Each row was made from one small tree. Brackets hold a mark, then the marks that hang from it, in the order of their numbers. Every link used is in the known rows. Write each row's tree.
Known rows
{q719 q92 {q488 q964}}: [  7.3   1.2   2.6  -3.8   8.7 -10.6  15.4 -10.2  42.6  10.8  -6.0  -5.3
  33.7   4.7  24.7  -0.6   3.8  -6.7   5.5 -15.3   3.4]
{q767 q93 q719 {q964 q92 q488}}: [ 50.6  40.9  -0.9   0.7  26.8  12.0  18.1  -2.5  12.4  18.7   6.0 -15.9
 -32.7 -42.5  -9.5  26.8   2.0 -18.7  14.1  -7.8   3.3]
{q719 q488}: [  2.7   7.3  -0.4 -11.3  -2.4 -19.9  16.8   4.4  18.5   1.6 -10.9  -4.5
  21.7  -2.5  11.5   4.2   3.3  -5.1  -4.1  -4.3   4.4]
{q92 q719}: [  2.5  11.5  -4.3   2.6 -18.3 -17.6  11.7  15.3   2.7  -8.2   1.0   5.7
   8.1  -9.1   6.5  17.9   6.7  -7.2   5.6 -21.2  20.0]
{q719 q488 {q767 q93}}: [ -6.1  32.0 -13.2 -14.0  12.6 -31.0  22.0  16.9  29.9  -5.1 -25.1  21.2
   5.7 -19.8  12.1  30.8   6.4  -9.7   5.6 -13.1  -5.7]
{q719 q92 q488 {q767 q93 q964}}: [ 17.4  42.8 -15.7 -26.4  22.5 -17.6  20.1  19.7  42.0 -12.0  -6.4  18.6
  10.6 -29.4  19.4  29.4  -4.3  -9.8  18.2 -17.3   7.3]
{q767 q93 q719}: [ 36.4  16.8 -12.0  14.9   5.9 -11.7  14.8   9.4  13.2   6.7 -12.0   6.6
 -10.2 -29.9  -5.4  24.8   7.3 -12.5  16.8 -14.9   2.5]
{q767 q93 q964}: [ 23.1  20.4   0.2  10.8  12.7  -5.9  18.9  22.5  11.4 -23.2  -7.6  15.6
 -31.1 -29.4   5.8   1.5 -11.1 -17.1  13.9 -17.4  15.9]
{q488 {q719 q92}}: [ 17.4 -15.3  -4.8 -21.0 -16.3 -18.1   9.5  -0.5  26.9 -13.8   7.8  -2.2
  21.0   5.2   3.7  16.9 -17.1  -3.9   5.9 -15.4   8.0]
{q93 q551}: [  9.6   7.4 -14.7   3.8 -10.7 -17.6   9.1   6.4  -0.8   0.5  -3.8 -10.3
 -18.2   8.4   7.7  -7.3   0.2  -3.9   1.2  -9.4  13.5]
{q92 {q719 {q488 q964} q767}}: [-35.9  32.8  -7.3 -17.4   4.1 -24.2  19.1   7.3  35.7   0.7 -18.2  15.1
  24.1   6.1  29.4  33.1  22.4  -8.4   1.8 -36.3   6.1]
{q767 q93}: [ 17.3   6.7  -2.3  16.7   2.2 -17.1  16.2  15.3   9.4 -12.6 -12.5  16.7
 -17.0 -22.9   0.9   6.6  -3.8 -14.3   9.6  -9.4   7.0]
{q719 q92 q488}: [ 21.5   4.4  -4.6 -15.7  -3.0 -17.9  13.5   0.4  29.7   8.9   1.1 -10.7
  39.3  -4.8  13.3   8.4  -0.8  -2.6   4.1  -2.1   5.4]
{q719 q767}: [-13.1  19.0 -14.3  -4.7  -4.7 -23.2  15.4  19.1  11.7  -3.3  -4.2  22.0
   8.4  -2.2   8.2  15.5  -3.6  -2.3  -0.3 -11.1   7.4]
{q964 {q92 {q719 {q767 q93}}} q488}: [  1.8  48.8  -9.0  -6.2   8.7 -15.0  18.5   7.5  10.6   4.7  -1.9   5.3
 -17.1 -33.2  -1.5  51.1  13.1 -14.9   8.9 -18.4   1.7]
{q488 {q719 {q767 q93}} {q964 q92}}: [-13.4  15.6   7.5   2.2   9.1 -16.8  21.6  -2.8  38.2 -18.2 -11.3  21.8
 -16.7  -3.8   7.4  34.4  -8.8 -17.6  12.5 -42.7 -12.9]
{q92 {q719 q488 {q767 q93 q964}}}: [ -3.8  56.4 -12.4 -25.2  14.4 -23.2  22.6  27.8  29.4 -23.3 -15.3  23.6
  -4.1 -29.9  20.3  44.0  12.3 -15.0  15.0 -33.8  14.3]
{q488 {q964 {q92 {q719 {q767 q93}}}}}: [ -9.9  38.8   5.1  21.1   6.9 -13.5  20.5   8.9  23.6  -6.2  -6.0  28.0
 -11.1 -18.0  12.8  38.2  11.0 -18.3  20.4 -46.1   1.5]
{q767 q93 q719 {q964 q92}}: [ 51.2  36.5   5.3  17.2  13.4   6.5  18.2   8.0  10.6   4.6   8.5   0.4
 -19.3 -40.6  -6.1  24.1  -3.7 -16.5  25.2 -24.5   6.7]
{q488 {q719 q767}}: [-19.9   5.9 -13.4 -28.7 -11.8 -29.9  14.3  11.2  24.7 -20.3  -5.7  17.6
   7.9   8.1   4.5  30.1 -10.3  -3.1  -3.3 -21.5   1.6]
{q488 {q964 q92}}: [  2.1   3.2  18.2  27.6   0.5  -0.3  16.6  -8.7  15.8   6.8   3.1  -0.3
  -0.2   1.9   9.2  -6.7  -5.0 -11.6   4.8 -22.6   2.0]
{q551 q93}: [-10.0 -11.9  -8.9  19.2 -17.5 -10.5  15.4   9.8  15.0 -16.2  -5.0  19.0
  -3.8 -18.5  -0.9 -13.6   1.9  -5.2  -4.5   9.3  -3.3]

Which tree is each row?
[ -3.8 -10.7  20.3   4.4  -7.1  -6.1  16.3 -14.7  28.1  -8.6   2.4  -3.6
  -0.8  13.9   5.2   8.2 -11.8 -12.7   3.1 -33.0  -3.2] => {q488 q719 {q964 q92}}
[ 18.1  18.3  10.4   6.7  10.2   0.9  18.0 -19.6  32.2  33.8  -3.4 -14.7
  25.7  -2.8  11.3  18.3  14.9  -8.9   7.5 -23.0  -8.8] => {q767 {q719 {q488 {q964 q92}}}}
[ 36.3  17.7  -7.5   1.1  24.6  -7.0  16.9 -10.8  49.2  21.5 -16.0  -3.9
  21.3 -18.8  16.0  25.7  16.2 -13.8  22.3 -25.1  -5.9] => {q767 q93 {q719 q92 {q488 q964}}}
[ 41.1  27.5 -12.5 -25.1  11.0  -0.7  13.2   1.6  34.0  16.2   8.7 -15.5
  33.7 -18.0  12.4  21.3   3.5  -3.5  15.5 -14.8  11.9] => {q767 {q719 q92 q488} q964}
[ -1.3  15.9  17.8  24.3  -8.6  -3.3  14.7  -3.2  13.4   4.1   6.9   2.4
   3.5  -0.7  10.7  12.1   8.0 -12.9  10.6 -36.7  11.1] => {q488 {q964 {q92 q719}}}
[ 17.6 -10.4 -15.0 -37.8  -3.9 -12.7   9.7 -11.3  27.3  -0.7   5.9 -20.5
   9.2   1.5  -1.3  19.7 -11.1  -4.9  -4.8  -2.8   5.1] => {q964 {q488 {q719 q92}}}
[ 30.1  25.5  11.2  15.0  22.5  -2.3  21.4 -14.7  36.1  24.4 -15.7  -8.2
   5.5 -22.1   8.6  25.6  16.2 -17.3  18.3 -27.1 -14.6] => {q767 q93 {q719 {q488 {q964 q92}}}}
[ 24.8  44.3  13.8  -1.1   7.4  -7.8  21.1  11.3  19.5 -14.4   2.2  -0.6
  -5.6 -37.1  10.4  32.7   5.0 -18.9  19.4 -30.5  11.7] => {q767 q93 {q964 {q92 {q719 q488}}}}
[  7.3  -0.6   6.1 -23.6  -5.7  -7.1  14.6 -15.2  12.9   0.7   7.8 -24.0
  -6.6  -0.5  -9.0  20.2 -10.5  -9.0  -9.2  -6.2  -3.9] => {q964 q92 {q488 q719}}
[-12.5  48.6 -22.3 -31.2   8.4  -9.4  16.1  18.0  11.8  -5.1   3.5   5.0
 -14.5 -17.4  10.9  32.2   9.2  -8.9  -2.1 -18.2  23.8] => {q92 {q719 {q767 {q964 q488}}}}
[  3.0  58.6 -28.3 -10.1   6.7 -21.4  13.8  30.8   9.4 -25.0  -7.1  15.7
 -42.6 -20.2  16.1  32.1   7.2 -14.1  19.5 -39.2  23.1] => {q92 {q719 {q767 {q93 q551} q964}}}
[ 52.2  20.4 -13.6 -11.9  11.4 -14.6  14.6  -0.4  35.6  20.3  -9.1  -9.3
  28.2 -29.3   6.0  34.0  10.5  -9.1  21.5  -9.6  -3.3] => {q767 q93 {q719 q92 q488}}
[ 55.6  44.2  -7.8  10.5  13.0   5.0  13.3   4.6   4.0   7.1   7.1 -16.9
 -42.6 -29.1  -1.0  18.1   1.4 -14.7  26.1 -26.6   8.1] => {q767 {q93 q551} q719 {q964 q92}}
[ 17.4  36.4   4.2  -9.8   2.3   5.7  15.2   2.0   2.2   2.5  19.0 -16.3
 -16.9 -23.2   0.9  19.9   2.3 -12.8   2.9 -16.7  20.3] => {q767 {q964 {q92 q719} q488}}
[ -8.7  43.4 -15.8 -17.8   4.2 -33.0  20.5  20.2  25.8 -11.1 -22.3  21.0
   9.7 -23.3  15.3  50.2  17.9 -12.0  11.1 -25.1   2.8] => {q92 {q719 q488 {q767 q93}}}
[ 30.1  44.3   4.4  -0.2  12.5   4.9  18.5   6.7   5.5  -5.3   7.6  -7.7
 -37.4 -40.8  -1.8  27.8   3.0 -21.4  12.8 -18.5  17.0] => {q767 q93 {q964 {q92 q719} q488}}
[-24.8  27.6   6.8  -2.6  10.7 -13.7  21.4  -6.1  36.2  13.2  -7.5   8.1
  21.6   6.5  20.7  15.6   7.2  -7.1   0.6 -23.8 -11.0] => {q719 {q488 {q964 q92}} q767}
[ -5.3   7.6 -13.0 -14.1  10.8 -22.2  17.6   2.0  51.5 -21.5 -13.8  24.6
  -1.7  -1.9  14.7  35.4  -7.1 -13.8  17.8 -40.3  -4.5] => {q488 {q719 q92 {q767 q93}} q964}
[  4.3   6.5  -8.1 -39.0   5.8  -3.1  15.7  -0.2  19.5 -18.5   0.7 -14.1
 -24.7  -3.8   2.3  12.5 -12.1 -11.6  -9.4 -10.1  13.4] => {q767 {q964 {q488 q719}}}
[  5.2  47.2 -27.2  -6.4  15.1 -17.4  15.8  27.1  11.6 -19.5 -10.4  14.8
 -48.4 -16.0  14.3  12.6  -4.1 -12.5  13.9 -25.1  14.0] => {q719 {q767 {q93 q551} q964}}
[ 16.8  30.3 -30.3  -5.7   4.6 -26.9  10.0  15.5  19.5  -2.7  -6.5   9.3
 -14.1 -12.2  11.1  21.7  -0.9  -6.1  18.7 -17.4   6.6] => {q719 q92 {q767 {q93 q551}}}
[ 40.8  15.3 -13.6 -19.2   0.6 -12.6  10.6  -5.2  32.2  27.7   2.8 -17.3
  48.4 -12.0   8.2  25.6  10.6   0.4  11.5  -6.1   1.3] => {q767 {q719 q92 q488}}
[ 17.7  11.4  -7.5 -28.8  16.3  -5.1  19.0   3.8  23.3 -27.4 -11.2  -5.9
 -43.8 -20.8  -0.8  22.1 -12.2 -20.1   0.9 -14.2   8.6] => {q767 q93 {q964 {q488 q719}}}
[-12.7  34.3   6.9   7.8  21.2 -15.7  25.1  -1.7  39.7   4.9 -19.0  15.0
   2.8 -13.4  17.5  26.7   7.2 -16.3  10.9 -27.4 -16.0] => {q719 {q488 {q964 q92}} {q767 q93}}
[  4.7 -18.7   0.7 -10.6  -4.7 -11.4  12.0 -10.6  41.4 -13.5  -0.7   0.7
  14.8  15.9  13.8   9.1 -10.6  -8.7   7.4 -31.1   5.2] => {q488 {q719 q92} q964}
[ 22.9  27.3 -16.2   2.6  22.6 -11.3  15.9  -9.4  32.9  20.6 -29.8 -16.5
 -17.7  -4.3  17.4  18.7  25.5 -14.8  14.8 -25.0  -6.0] => {q767 {q93 q551} {q719 {q488 q964}}}
[ 55.0  30.3 -26.0 -16.0  11.1 -17.9   9.9  -3.3  29.8  22.7  -9.9 -24.5
   7.7 -18.2   8.8  29.4  15.0  -7.2  21.8 -13.9  -0.6] => {q767 {q93 q551} {q719 q92 q488}}
